What can hang from each mark:
voro: felob mese
piram: sokel
pira: felob sokel
sokel: daku demu piram
demu: sokel
mese: sitotem voro
felob: pira voro
daku: felob sokel
sitotem: felob mese

Every row comes from one small tree of marks. Brackets hold a mark, then the marks that hang from it, in alphabetical order. Every link used is in the known rows. Which tree was each row made from?
(in the rows, 128 means zero)
Known rows:
(pira felob): [135 157 129 107 119 151 131 155 144 115 163 159 157 120 166 112 132  66
 128 153 145 124 123 112 125 115 142 121 121 142 114 133 125 110 137  99
 149 124 118 127 106]
(mese (voro felob)): [131 143 124 106 146 128 136 190 120 149 146 166  99 145 162 143 124  99
 173 161 130 126 123 129 143 102 127 148 119  72 130 109 162 138 184 170
 147 125  94 123 104]
(demu (sokel piram)): [124 139  85 136 152 127 128 102 132 143  95 136 174  98 105 128 137 118
 195 110 114 116 140 152  83 107 152 113 125 114 145 155 124 116 151 121
 187  87 135 129  96]
(pira felob (sokel daku)): [139 138 129  72 119 142 139 179 155 116 141 181 190 130 142 117 161  52
 131 168 179 111 109 107 118  65 168 141  96 131 142 110 125 131 129 112
 156 149 130 131  83]
(sitotem felob mese): [158 130 179 130 137 115 150 118 101 101 105 121 135 158 111 142 149 124
  87  99 120 130 105 180 120 136 124 100 151  71 151 126 155 152 160 143
 145 125  78 129 180]
(demu (sokel (daku (felob pira)) piram)): [ 99 148  60 144 141 120 138  81 114 142  67 143 176 103 100 102 156 123
 196 121 114 107 134 140  68  54 170 123 117 103 159 156 138 102 161 130
 201 106 136 130 107]
(voro felob mese): [124 143 131  99 162 131 138 138 141 126 147 153  95 131 124 137  91 120
 133 145 138 101 121 126 172 115 155 181 124  55 116  73 170 132 190 152
 130 113 104 116 136]
(sitotem mese): [136 116 149 125 134 125 165 133 132 118 112 103 152 122 152 145 142 161
 110 105 117 137 106 134 120 131 117 133 145  95 135 132 139 143 142 122
 142 131 102 125 157]
(daku felob (sokel demu piram)): [ 70 127  81 162 117 125 122 120  89 111  52 131 178 100 151 118 175 168
 194 184  98 117 113 147  86  94 179  95 136 136 145 160 178 111 161 108
 131  83 115 118 124]
(sitotem (mese (voro felob))): [138 125 147 109 146 125 169 177 123 132 124 127 130 133 178 156 139 138
 139 127 119 136 103 134 130 115 118 147 140  56 136 119 163 154 181 151
 156 131  76 120 141]
(pira (sokel daku)): [132 109 127  94 127 119 131 151 140 129 107 150 159 136 111 132 156 114
 129 140 163 116 115 123 121  77 154 150 102 119 153 106 129 150 121 139
 135 152 140 133 106]
(pira (felob voro) (sokel demu piram)): [105 126 132  71 108 146 130 169 184 115  98 185 196 145 165 110 147  58
 145 162 198 103 115 116 107  69 191 119  96 149 118 106 125 116 148  88
 144 146 121 127  71]
(felob (pira (sokel daku)) voro): [ 89 102 114 101  78 132 100 131 180 136  96 181 119 191  81  86 139 123
 124 144 194 141 111 119 113  60 162 120 115 105 132 108 124  86 151  89
 148 199 154  98 135]
(demu (sokel daku piram)): [121 137  67 134 148 125 139  88 123 152  72 142 184  97 111 124 148 102
 185 100 112 110 140 145  76  66 163 122 111 121 153 148 129 109 149 135
 201  79 135 138 105]
(daku felob): [108 149 126 152 131 115 131 134 116  95 110 103 130 121 133 101 146 164
 149 170 131 129 116 124 121 119 132 120 130 104 142 134 146 129 152 130
 123 151 115 124 129]
(pira (felob voro) (sokel daku piram)): [121 130 105  74 112 139 124 169 195 111 102 196 198 143 159  97 153  46
 131 152 203 115 105 122 101  41 182 130  79 138 127 117 125  96 145 101
 174 157 123 120  80]
(mese sitotem (voro (felob (pira sokel)))): [150 138 116 101 149 133 159 206 135 155 159 201  99 156 159 142 157  71
 174 228 146 124 113 113 138  81  93 152 122  52 135 113 182 112 169 181
 172 144 116 128  92]
(sokel (daku (felob pira)) demu piram): [ 58 131  68 132 119 121 164  54  77 157   9 164 170 128 157  89 165 118
 145 127 118  66 138 111  76   5 196 143 101 149 142 129 159 107 137 145
 151 124 130 153 121]
(felob (pira (sokel piram)) voro): [ 85 105 109 100  88 131  96 125 189 131  97 189 121 186  87  81 130 133
 129 141 191 135 102 137 103  74 161 118 115 105 122 121 121  87 150  82
 150 201 149  94 123]
(piram (sokel daku)): [104 103  97 124 117 120 108 130  93 159 101 126 106  97 141 114 156 138
 150 184 125 126 104 144 137  88 131 118 141 125 144 119 160 146 128 130
 125  67 163 124 147]
(demu (sokel (daku felob) piram)): [110 151  66 146 151 118 141  92 117 135  67 128 186  93 115 111 157 117
 196 119 112 110 135 144  72  63 166 119 111 109 161 152 139 108 163 136
 195  90 129 136 106]
(sitotem (felob (pira sokel))): [137 127 154 113 112 121 105 108 103 120 129 187 101 190  50 108 144 100
 107 137 149 113 112 172 117 104 147 104 132  85 150 123 138 136 144 134
 139 164 126 120 145]
(felob pira (voro mese)): [ 84 139 111 117  84 136 114 105 198 127 126 177  85 175  93  89  95 143
 129 138 177 140 107 125 137 101 150 128 135  86 114  96 135  69 166  91
 145 160 137  92 151]
(voro (mese (sitotem (felob (pira sokel))))): [151 158 137 115 139 124 159 120 168 112 158 180 111 140  93 133 121 106
 130 175 156 107 100 143 153 121 114 147 137  62 143  83 162 114 140 156
 149 121 122 135 131]
(voro (felob (pira sokel)) (mese sitotem)): [133 135 122  85 157 136 148 148 157 132 161 196  93 147 103 124 116 104
 134 200 158  95 108 114 165  90 136 189 128  34 123  73 177 116 178 157
 153 149 131 110 124]
(sokel piram): [114 130  92 127 140 122 133  98 132 133  95 153 149 121 142 114 125 123
 132 102 125 106 120 151 104 102 142 137 110 141 122 151 133 115 124 135
 153 125 122 133 111]
(mese sitotem (voro felob)): [164 146 120 115 160 128 163 212 132 148 156 175 108 137 184 152 153  65
 174 217 132 129 122 116 146  99  80 145 118  62 132 112 184 111 167 193
 165 114 102 137  98]
(sitotem felob): [152 138 162 132 130 116 115 116  98 111 123 150 110 165  85 124 139  92
 104 123 129 123 124 171 126 133 136  94 132 101 144 124 141 134 146 151
 131 124 106 132 156]
(sitotem (felob (pira (sokel piram)))): [131 130 143 112 116 120 107  99 103 122 117 194 109 188  54 104 142  98
 107 128 148 106 110 177 108  97 151 108 124  88 147 128 138 132 143 137
 144 163 125 123 140]
(mese sitotem (voro (felob pira))): [151 145 112 112 149 135 161 194 127 158 159 197  94 151 166 137 153  70
 171 220 135 126 117 112 139  85  89 146 127  56 130 117 183 105 169 180
 172 132 113 128 104]

Write each row's tree:
[ 75 108 107 132 115 120 123 123  66 158  62 111 116  97 159 111 174 148
 167 208 122 108 118 125 131  71 154 111 147 130 150 106 175 157 137 129
 104  58 158 136 146] | (piram (sokel (daku felob) demu))
[139 151 162 127 118 116 111 119 153  98 117 155 102 180  84 115 112  96
 110 123 161 135 117 175 142 134 144  88 129  80 136  96 147 108 169 144
 134 120  97 118 162] | (sitotem (felob (voro mese)))
[ 84 125 102 169 100 123  90 167 143  84  90 115 150 122 133 108 163 172
 184 202 132 171 105 149 110 122 156  70 140 106 140 151 168  85 181  88
 130 110 117  89 147] | (daku (felob voro) sokel)
[143 135 172 103 115 116 154 144 114 123 126 180 114 187  99 134 154 124
 123 132 141 127  83 180 111  99 123 111 150  32 164 116 161 158 177 147
 165 165  82 121 156] | (sitotem (felob (pira sokel)) (mese voro))
[ 90 107 127  95  96 137 123 112 120 155 116 176 124 164  84 109 145 135
 136 155 151 102 122 111 111  81 161 142 133 116 137 112 127 139 127 102
 124 178 154 123 115] | (felob (pira (sokel demu)))
[104 126 120  97  93 131 122 136 222 119 134 193 106 176  86  99 119 130
 138 179 201 138  94 119 139  93 138 134 127  71 126  82 139  76 155 101
 152 182 147  99 127] | (felob (pira sokel) (voro (mese sitotem)))
[ 88 106  84 136 113 138 117 113  99 149  67 156 174 103 148 145 158 130
 172 143  95 116 123 149  92 104 178 101 135 160 130 155 159 108 140 104
 139  65 129 123 122] | (daku (sokel demu piram))
[162 127 144 127 126 123 129 143 147 113 129 174 114 176  96 117 165  76
 113 190 165 135 115 147 127 109  97  94 130  88 140 119 153  88 137 144
 154 151 134 125 140] | (mese (sitotem (felob (pira sokel) voro)))
[ 97 108 136 102 116 118 137 149 133 127  62 133 170 146 124 122 171 124
 149 164 172 107 126 103 116  58 182 132 102 121 154  88 141 150 140 131
 117 150 132 139 108] | (pira (sokel (daku (felob voro)) demu))
[119 137 118  91 129 132 129 185 122 161 148 195  89 163 137 129 128 106
 175 173 144 121 112 127 134  82 137 156 119  60 134 107 161 141 185 158
 155 154 105 116 100] | (mese (voro (felob (pira sokel))))
[ 70 133  81 134 131 116 166  70  82 148   7 144 180 115 166 103 168 113
 145 126 116  71 141 114  83  24 191 140  95 156 140 124 157 119 136 156
 143 102 119 161 117] | (sokel (daku felob) demu piram)
[ 80 134 110 128 114 119 129 114 114 113  91 147 134 145 108  83 158 168
 154 179 145 105 108 123 102  77 160 133 127  98 145 132 147 133 147 119
 127 182 132 120 115] | (daku (felob (pira (sokel demu piram))))
[152 167 133 125 139 126 162 110 161 116 151 175 103 138 104 130 113 105
 128 168 144 108 104 141 152 125 110 142 140  68 136  89 164 104 143 157
 150 112 120 134 141] | (voro (mese (sitotem (felob pira))))
[108 143 117  93 141 137 130 116 138 142 154 187  77 150 100 116  90 124
 130 151 138  95 116 121 164  97 165 187 132  46 113  82 168 118 195 138
 139 139 122 105 143] | (voro (felob pira) mese)
[180 164 139 131 147 118 166 182 130 130 154 183 108 153 154 150 158  57
 163 201 137 134 111 149 134 116  70 105 128  72 151 119 175 113 148 197
 168 109  95 147 113] | (mese (sitotem felob) voro)
[167 155 135 118 131 121 159 178 133 138 157 208 104 170 126 138 161  62
 165 213 149 128 102 149 127  96  80 110 129  58 153 115 174 111 146 185
 173 136 108 142 105] | (mese (sitotem (felob (pira sokel))) voro)
[ 76 125 105 161 108 129 117 144  87 110  74 114 164 104 142 127 178 170
 192 203 100 131 119 130 103 113 171  88 149 126 148 143 176 121 163 101
 115  85 119 118 135] | (daku felob (sokel demu))
[ 85  97 109 119 112 125 119 117  71 175  70 120 113  99 157 122 164 131
 158 185 122 108 121 126 133  74 151 115 145 142 145 102 166 159 128 129
 112  50 165 138 143] | (piram (sokel daku demu))
[ 58 124  63 164  88 126  87 125 138 101  65 162 146 134 120  78 161 174
 184 193 133 150  91 160  83  85 170  80 133 107 136 173 169  61 182  75
 159 137 128  80 140] | (daku (felob pira voro) (sokel piram))
[ 84 118  81 118 129 125 163  64  91 173  15 159 181 118 166 121 155  86
 132  95 116  69 151 113  87  26 191 146  95 174 136 119 148 117 120 154
 151  89 129 165 116] | (sokel daku demu piram)
[ 81 142 115 149  97 121 109 126 145 101 101 131 107 162 111  71 140 168
 143 174 158 145 110 125 113  98 147 102 132  93 133 132 145  88 170 100
 132 186 126 100 144] | (daku (felob pira voro))
[111 130 112  68 121 143 155 143 142 136  87 194 213 123 167 115 167  41
 141 155 171  75 121 106  99  33 198 146  86 158 136 110 131 133 127 118
 157 128 128 150  69] | (pira felob (sokel daku demu piram))
[ 86 133  71 165 123 120 111 133 108  96  80 137 168  98 138 110 166 170
 188 184 104 135  94 163  91 106 157  95 130 119 145 175 171 101 161 108
 146 102 115 104 126] | (daku felob (sokel piram))
[ 65 107 100 127 105 121 120 112  65 167  66 125 104 105 148 101 172 153
 168 209 123 103 114 123 126  59 157 116 150 125 149 107 173 154 141 122
 111  72 166 131 150] | (piram (sokel (daku (felob pira)) demu))
[ 58 120  82 162 101 126 105 136 126 105  35 129 173 116 154 106 170 162
 193 187 123 137 113 146  88  90 186  72 133 133 136 149 175  87 179  95
 134  93 111 106 132] | (daku (felob voro) (sokel demu piram))
[115 145  91 149 134 122 129 122 133 129  81 111 168 109 103 114 157 121
 196 137 129 139 142 130  91  84 160 104 122  98 160 132 136 105 172 125
 179  94 131 127 121] | (demu (sokel (daku (felob voro))))
[ 62 126 107 134  94 126 145  95  99 145  32 138 142 152 140  93 165 122
 141 154 140 105 147  89 104  34 184 120 116 136 142 100 154 104 152 126
 129 130 134 140 144] | (sokel (daku (felob pira voro)) demu)
[166 162 131 128 133 122 162 167 126 139 157 204  96 167 136 134 158  62
 163 204 138 129 107 150 125 101  74 107 133  64 149 121 175 100 148 185
 178 124 105 142 117] | (mese (sitotem (felob pira)) voro)
[141 148 143  76 114 145 133 203 226  92 163 180 169 140 147 117 134  65
 143 196 215 132  95 111 142 105 146 128 106 103 123  86 132 105 153  97
 150 151 122 115  85] | (pira (felob (voro (mese sitotem))) sokel)
[109 132 123  88 126 134 136 182 113 165 134 192  96 163 143 134 134 101
 178 173 140 110 121 117 133  76 147 156 120  68 131 100 165 145 183 156
 144 145 108 124  97] | (mese (voro (felob (pira (sokel demu)))))
[ 86 109 108  96 103 133 127  97 122 158  98 189 132 159  90 103 143 133
 136 142 149  91 116 122 100  70 168 147 124 122 132 124 129 132 122 106
 139 174 155 125 109] | (felob (pira (sokel demu piram)))
[120 149 150 124 101 121 103  98 146 109 123 184  80 198  60  95 111 102
 108 129 164 131 109 173 132 112 147  93 137  70 135 101 147  92 173 125
 144 146 113 110 170] | (sitotem (felob pira (voro mese)))
[125 167 133 104 106 151 131 161 200 100 156 165 147 133 167 105 112  71
 131 157 177 139 115 113 139 114 147 114 120 121 108 104 133  82 163  89
 153 118 110 114 115] | (pira (felob (voro mese)))
[125 120 158 114  96 121  92 124 136 111 112 183  96 207  54  97 138  96
 106 140 176 135 110 170 120 103 154  87 129  82 142 110 135 110 164 121
 139 171 122 107 155] | (sitotem (felob (pira sokel) voro))
[104 147  68 147 145 118 132 100 135 132  58 128 184 104 114 105 154 116
 195 122 125 122 136 145  73  64 169 111 109 108 156 147 139  95 170 130
 195  95 128 129 109] | (demu (sokel (daku (felob voro)) piram))
[129 116 147  99 136 128 166 177 129 137 127 149 126 147 159 146 145 145
 142 140 131 131  96 131 128 100 125 153 139  47 140 112 159 159 181 144
 158 152  85 114 133] | (sitotem (mese (voro (felob (pira sokel)))))
[ 48 118  96 158  74 136  94 135 116 115  62 141 139 145 120  96 172 173
 191 208 128 145 112 127  97  91 183  71 151 115 138 139 173  82 182  70
 127 119 131  92 148] | (daku (felob pira voro) (sokel demu))
[112 100 118  88 138 136 110 142 101 150 121 179 106 168  97 108 140 104
 119 158 144 102 128 116 134  66 171 167 115  79 125 112 151 132 176 136
 141 174 140 109 128] | (voro (felob (pira (sokel daku))))
[170 137 149 143 139 123 137 149 145 107 124 149 123 159 123 128 158  68
 113 176 152 143 126 147 133 127  88  86 131  99 136 122 156  91 137 155
 151 121 117 132 144] | (mese (sitotem (felob voro)))
[125 144 130 130 120 128 134 146 213 107 122 136 119 144 139 123 108 117
 136 157 176 150 113 123 151 130 116 121 126  95 119  89 145  76 156 124
 140 118 119 115 140] | (felob (voro (mese sitotem)))
[ 97 109  90  98 107 127 126  95 132 152 100 196 135 157  85  96 144 122
 126 134 152  99 105 131  96  51 160 153 111 114 139 133 126 118 122 117
 159 184 157 119 112] | (felob (pira (sokel daku piram)))
